Each row was made from one walk, in order. Every step used is in the known rows, and no mark comes twice. Write each row's walk.
Known rows
feves-reru-nomu-vuti: [1,-4,3,-11,-6,-16,9,-25,-10,27,-11,8,8,-12,-15,17,-20,16,-11,-1,-19,-12,8,28,17,-23,-7,-2,10,-9,10]
gepuz-feves: [-16,0,-13,-2,-9,15,-6,19,-10,-3,-1,7,28,0,-7,18,-8,7,-11,-5,-10,10,-19,-20,14,-9,-11,-20,-2,-5,-6]
feves-fubof: [1,3,5,18,-6,6,9,4,11,6,12,8,6,-6,-18,0,5,-9,-9,-10,-17,-18,6,-2,-5,-4,-4,0,1,4,13]
vuti-nomu-reru: [10,20,2,-2,-3,3,-1,6,-4,22,13,24,-2,12,15,3,-1,0,-27,11,-8,13,-9,16,11,-22,-16,-11,27,22,7]
gepuz-feves-reru: [-26,-8,-16,-2,-7,1,-5,-1,-20,6,1,8,22,-7,-14,27,-17,6,-14,3,-18,2,-31,-13,25,-22,-12,-8,-6,-9,-5]
padev-reru-nomu: [-4,-6,17,-17,-1,-7,12,-9,-3,14,16,14,52,16,-9,-10,-8,18,-3,-28,-7,-8,8,-5,-6,-14,-10,-19,-9,-12,12]
reru-feves-gepuz: [-7,-2,-7,-10,3,-23,-14,-21,-11,-33,-2,20,-4,-23,9,28,-6,-10,-15,0,-9,-7,-1,-10,-2,-6,-17,23,-9,9,-15]
gepuz-feves-vuti-padev-reru: [2,1,-2,8,-10,12,3,13,-8,-7,14,24,46,25,-6,-1,-25,-6,-14,-24,-18,5,-23,-20,19,-29,-14,-13,-20,-7,-7]
vetif-feves-vuti-nomu: [8,22,-11,-9,-7,-12,17,26,13,-3,7,16,-9,-4,-12,-2,-1,-28,-24,2,-3,6,16,18,22,-17,-23,11,6,9,-1]
nomu-reru-feves: [-25,1,-5,4,2,-21,-22,-23,-20,8,2,41,-4,-2,16,8,0,16,-45,-1,-17,9,-9,21,-9,-9,-9,-8,-5,6,-12]
vuti-nomu: [18,14,-2,-8,-4,8,6,19,-4,2,5,5,2,12,4,8,-2,-9,-3,5,-1,5,-9,-1,19,-17,-11,3,23,21,11]
vuti-padev-reru-nomu: [10,-14,10,-7,-2,-2,-6,-6,1,5,9,12,39,36,-9,-27,-17,12,1,-31,-15,15,-4,-4,-1,-13,-15,-13,-31,5,12]
feves-reru: [-12,-8,-5,0,0,-17,2,-22,-10,11,1,0,-9,-9,-9,12,-12,-3,-5,10,-10,-10,-16,11,14,-17,-1,16,-7,-5,0]
fubof-feves-vuti-padev: [5,1,0,3,-2,-1,16,-8,12,2,16,2,1,15,-11,-24,7,-13,-17,-25,6,1,-15,12,8,-3,-4,25,-18,4,5]
reru-feves-vuti-gosu: [-14,9,18,-12,3,-20,4,1,-16,-30,-8,24,-10,-5,7,4,-9,-3,-29,-11,-8,-18,1,-10,6,-17,-4,23,-15,6,-11]
padev-vuti-nomu-reru-feves-fubof: [19,19,2,3,-7,-13,-9,25,-17,-11,9,40,-4,10,2,-5,-7,0,-15,-13,-26,-3,0,27,-2,-32,-9,9,24,11,15]
fubof-feves-reru: [-26,-16,-12,-11,-1,-15,10,-26,-5,17,13,-10,-4,-13,-17,2,12,2,-14,-9,5,-6,-27,17,10,-3,-6,29,-10,-2,7]
nomu-reru-feves-vuti-kimik: [-8,18,10,9,3,-32,-10,-30,-13,-8,11,40,-8,1,15,1,-11,4,-55,-11,-15,-3,-2,36,-7,-24,-8,-2,-11,3,-13]
fubof-feves-vuti-nomu: [7,14,0,-7,-5,2,28,2,10,7,22,5,5,7,-8,-7,13,-20,-20,-17,12,-10,-14,13,18,-13,-8,28,11,8,10]
vetif-feves: [-17,-3,-20,-14,-4,-16,-3,14,8,-4,-2,3,-9,-18,-13,-2,10,-5,-15,3,-2,18,16,15,2,7,-20,1,-9,2,-4]
feves-vuti-nomu: [30,30,10,5,-2,4,24,14,7,-1,11,17,2,18,1,0,-13,-29,-12,0,-1,-15,2,5,24,-30,-4,13,21,8,4]
vuti-nomu-reru-feves: [-2,15,-5,-6,-2,-8,-12,0,-19,9,6,36,-1,10,16,13,-2,3,-39,4,-13,11,-15,17,12,-24,-18,-3,18,26,2]
padev-reru-nomu-vuti: [7,-8,16,-19,-11,-6,13,-14,-10,21,8,16,51,7,0,2,-12,23,-3,-29,-14,-7,16,8,-6,-18,-12,-24,4,-10,12]
nomu-vuti-padev-reru-feves-mebudid: [17,-13,-5,-8,-19,-8,-15,-12,-23,5,-15,22,10,1,14,4,-14,9,-12,-32,-20,15,8,14,-5,-12,-11,-2,-17,6,-1]
vuti-padev-reru-feves-fubof: [-6,-21,-2,7,-6,-10,-17,-11,-16,-14,12,26,28,24,-4,-14,-11,1,-10,-34,-26,6,-19,-8,-6,-16,-15,4,-41,14,4]
padev-vuti-nomu: [34,17,2,-9,-5,-2,1,38,-9,-19,2,10,-3,16,1,-10,-10,-6,17,-6,-6,1,3,15,7,-24,-2,14,26,5,16]
padev-vuti-nomu-reru: [31,19,5,-4,-4,-7,-4,27,-11,-2,9,26,-6,16,10,-12,-9,2,-1,-3,-12,7,2,28,-1,-28,-6,2,30,6,13]

Write each row's walk
[25,0,8,-10,-11,5,1,-2,5,17,-19,10,18,13,-8,-4,-15,21,-3,-18,-19,12,23,21,5,-8,-13,-21,6,2,15]  reru-nomu-vuti-padev
[18,16,-1,-6,-4,-16,-13,23,-22,-13,2,36,-8,13,11,-5,-11,4,-11,-8,-16,6,-4,28,1,-30,-8,9,23,8,9]  padev-vuti-nomu-reru-feves
[11,-17,-2,6,-20,-5,-11,-14,-24,3,-2,25,18,4,6,7,-13,9,-9,-30,-34,4,-2,14,-2,-21,-14,-4,-11,14,4]  nomu-vuti-padev-reru-feves-fubof
[-15,13,3,11,2,-23,-10,-24,-15,5,5,50,-2,2,15,4,-8,2,-50,-5,-17,-4,-5,23,-4,-19,-5,0,-3,1,-15]  nomu-reru-feves-vuti
[-15,1,-16,2,-9,-11,5,17,17,1,7,9,-4,-23,-26,-2,15,-11,-20,-5,-17,3,20,14,-1,3,-23,1,-10,6,7]  vetif-feves-fubof
[-5,12,-10,-3,-4,-18,13,14,16,-6,3,13,-7,-13,-13,-6,1,-22,-22,0,-3,3,22,18,9,-5,-15,9,-8,-5,-7]  vetif-feves-vuti
[-2,-4,-5,-16,-1,-7,14,-20,15,-3,22,-10,-1,-23,-4,7,16,-10,-8,-8,11,-2,-5,-1,-4,8,-19,27,0,6,0]  fubof-feves-gepuz
[-24,3,-2,15,-2,-18,-17,-21,-13,13,9,46,0,-7,5,7,3,9,-50,-8,-27,-3,-4,19,-12,-11,-11,-6,-4,9,-4]  nomu-reru-feves-fubof
[2,16,-5,-2,0,-14,0,2,-17,-21,-1,35,4,9,4,14,-11,-18,-27,-10,-8,-14,-9,4,21,-28,-5,25,4,10,-4]  reru-feves-vuti-nomu
[-13,5,-2,0,3,-25,-18,-32,-11,-1,8,41,-9,-18,21,18,-4,4,-42,7,-17,3,-2,12,-12,-11,-20,1,-1,10,-17]  nomu-reru-feves-gepuz
[21,-14,1,0,-18,1,-5,-13,-18,9,-2,10,15,9,15,-1,-17,11,4,-20,-20,13,-1,16,-2,-17,-12,-12,-6,9,0]  nomu-vuti-padev-reru
[3,25,-9,-5,-7,-15,13,18,12,8,11,28,-10,-4,-5,-5,0,-22,-39,6,-8,11,15,30,15,-19,-25,2,10,10,-4]  vetif-feves-vuti-nomu-reru
[-4,15,-4,6,-8,12,10,18,-4,-6,5,19,30,6,-8,15,-17,-9,-19,-9,-10,-5,-12,-17,22,-21,-7,-11,0,-12,-10]  gepuz-feves-vuti
[-9,-10,-12,-8,-15,4,-5,0,-17,16,-12,14,33,3,-20,23,-29,20,-17,-11,-30,12,-17,2,30,-28,-21,-21,-6,-7,4]  gepuz-feves-reru-nomu-vuti-padev
[-9,-11,-17,-18,-10,-26,-2,-4,1,16,-14,9,-3,-15,-25,2,-11,7,-20,-1,-22,21,17,36,17,-12,-29,0,-14,2,5]  vetif-feves-reru-nomu-vuti-padev
[-16,-13,-5,-20,-8,-14,17,-28,-4,32,3,-3,9,-15,-21,7,7,17,-19,-17,-3,-7,-8,31,13,-8,-12,15,3,-7,14]  fubof-feves-reru-nomu-vuti
[-17,-5,-11,-11,-14,2,1,-1,-18,20,-9,14,36,-9,-18,32,-23,21,-18,-6,-25,1,-11,1,28,-27,-18,-22,5,-13,3]  gepuz-feves-reru-nomu-vuti
[-6,-22,-5,-2,-2,-12,-21,-13,-22,-17,6,20,26,26,5,-14,-13,5,-6,-28,-18,15,-24,-8,-3,-14,-12,5,-41,12,-3]  vuti-padev-reru-feves
[25,34,14,10,-2,0,19,5,6,14,16,33,-2,18,9,-2,-13,-22,-31,3,-7,-10,0,18,17,-34,-7,3,25,9,1]  feves-vuti-nomu-reru
[-20,-11,11,-33,-8,-14,23,-21,-4,25,1,-10,0,-18,-17,2,8,25,-21,-15,-2,-7,-2,20,11,-9,-17,17,0,1,15]  fubof-feves-reru-nomu-vuti-gosu
[11,-19,-4,-3,-16,-7,-14,-17,-29,0,-8,21,16,7,16,6,-16,13,-6,-24,-24,13,-6,16,-2,-19,-13,-5,-12,12,-3]  nomu-vuti-padev-reru-feves
[8,-9,1,-6,-8,-14,1,-23,-7,26,-14,8,6,1,-16,7,-25,16,-8,-4,-24,-1,3,27,18,-24,-11,-2,-2,-3,11]  feves-reru-nomu-vuti-padev
[2,-3,8,-7,-2,-5,23,-13,12,9,23,11,30,24,-18,-28,2,-4,-19,-40,2,-3,-9,9,6,-10,-11,15,-22,-3,13]  fubof-feves-vuti-padev-reru-nomu
[-3,18,-3,4,-5,-5,-8,3,-13,12,12,41,1,7,7,13,2,-3,-43,-1,-22,2,-13,16,10,-26,-20,-2,19,27,9]  vuti-nomu-reru-feves-fubof
[4,20,-6,-11,-4,-9,-13,5,-14,14,-1,39,-8,5,14,11,2,-2,-46,-4,-11,14,-4,14,8,-18,-16,2,14,19,3]  vuti-nomu-reru-feves-mebudid
[24,7,19,6,-1,-4,15,-5,10,0,14,25,32,35,-10,-26,-24,-12,-9,-27,-12,-6,5,1,7,-26,-6,0,-21,-6,5]  feves-vuti-padev-reru-nomu
[-22,-6,-17,-20,-3,-29,3,-3,7,12,-6,7,0,-21,-30,3,-3,3,-21,4,-13,9,16,25,15,-7,-24,3,-14,-7,5]  vetif-feves-reru-nomu
[27,20,3,-10,-3,-19,-10,16,-14,-20,9,35,-11,2,14,4,-13,-4,-10,-2,-16,3,1,21,-1,-32,-18,15,25,10,4]  padev-vuti-nomu-reru-feves-gepuz
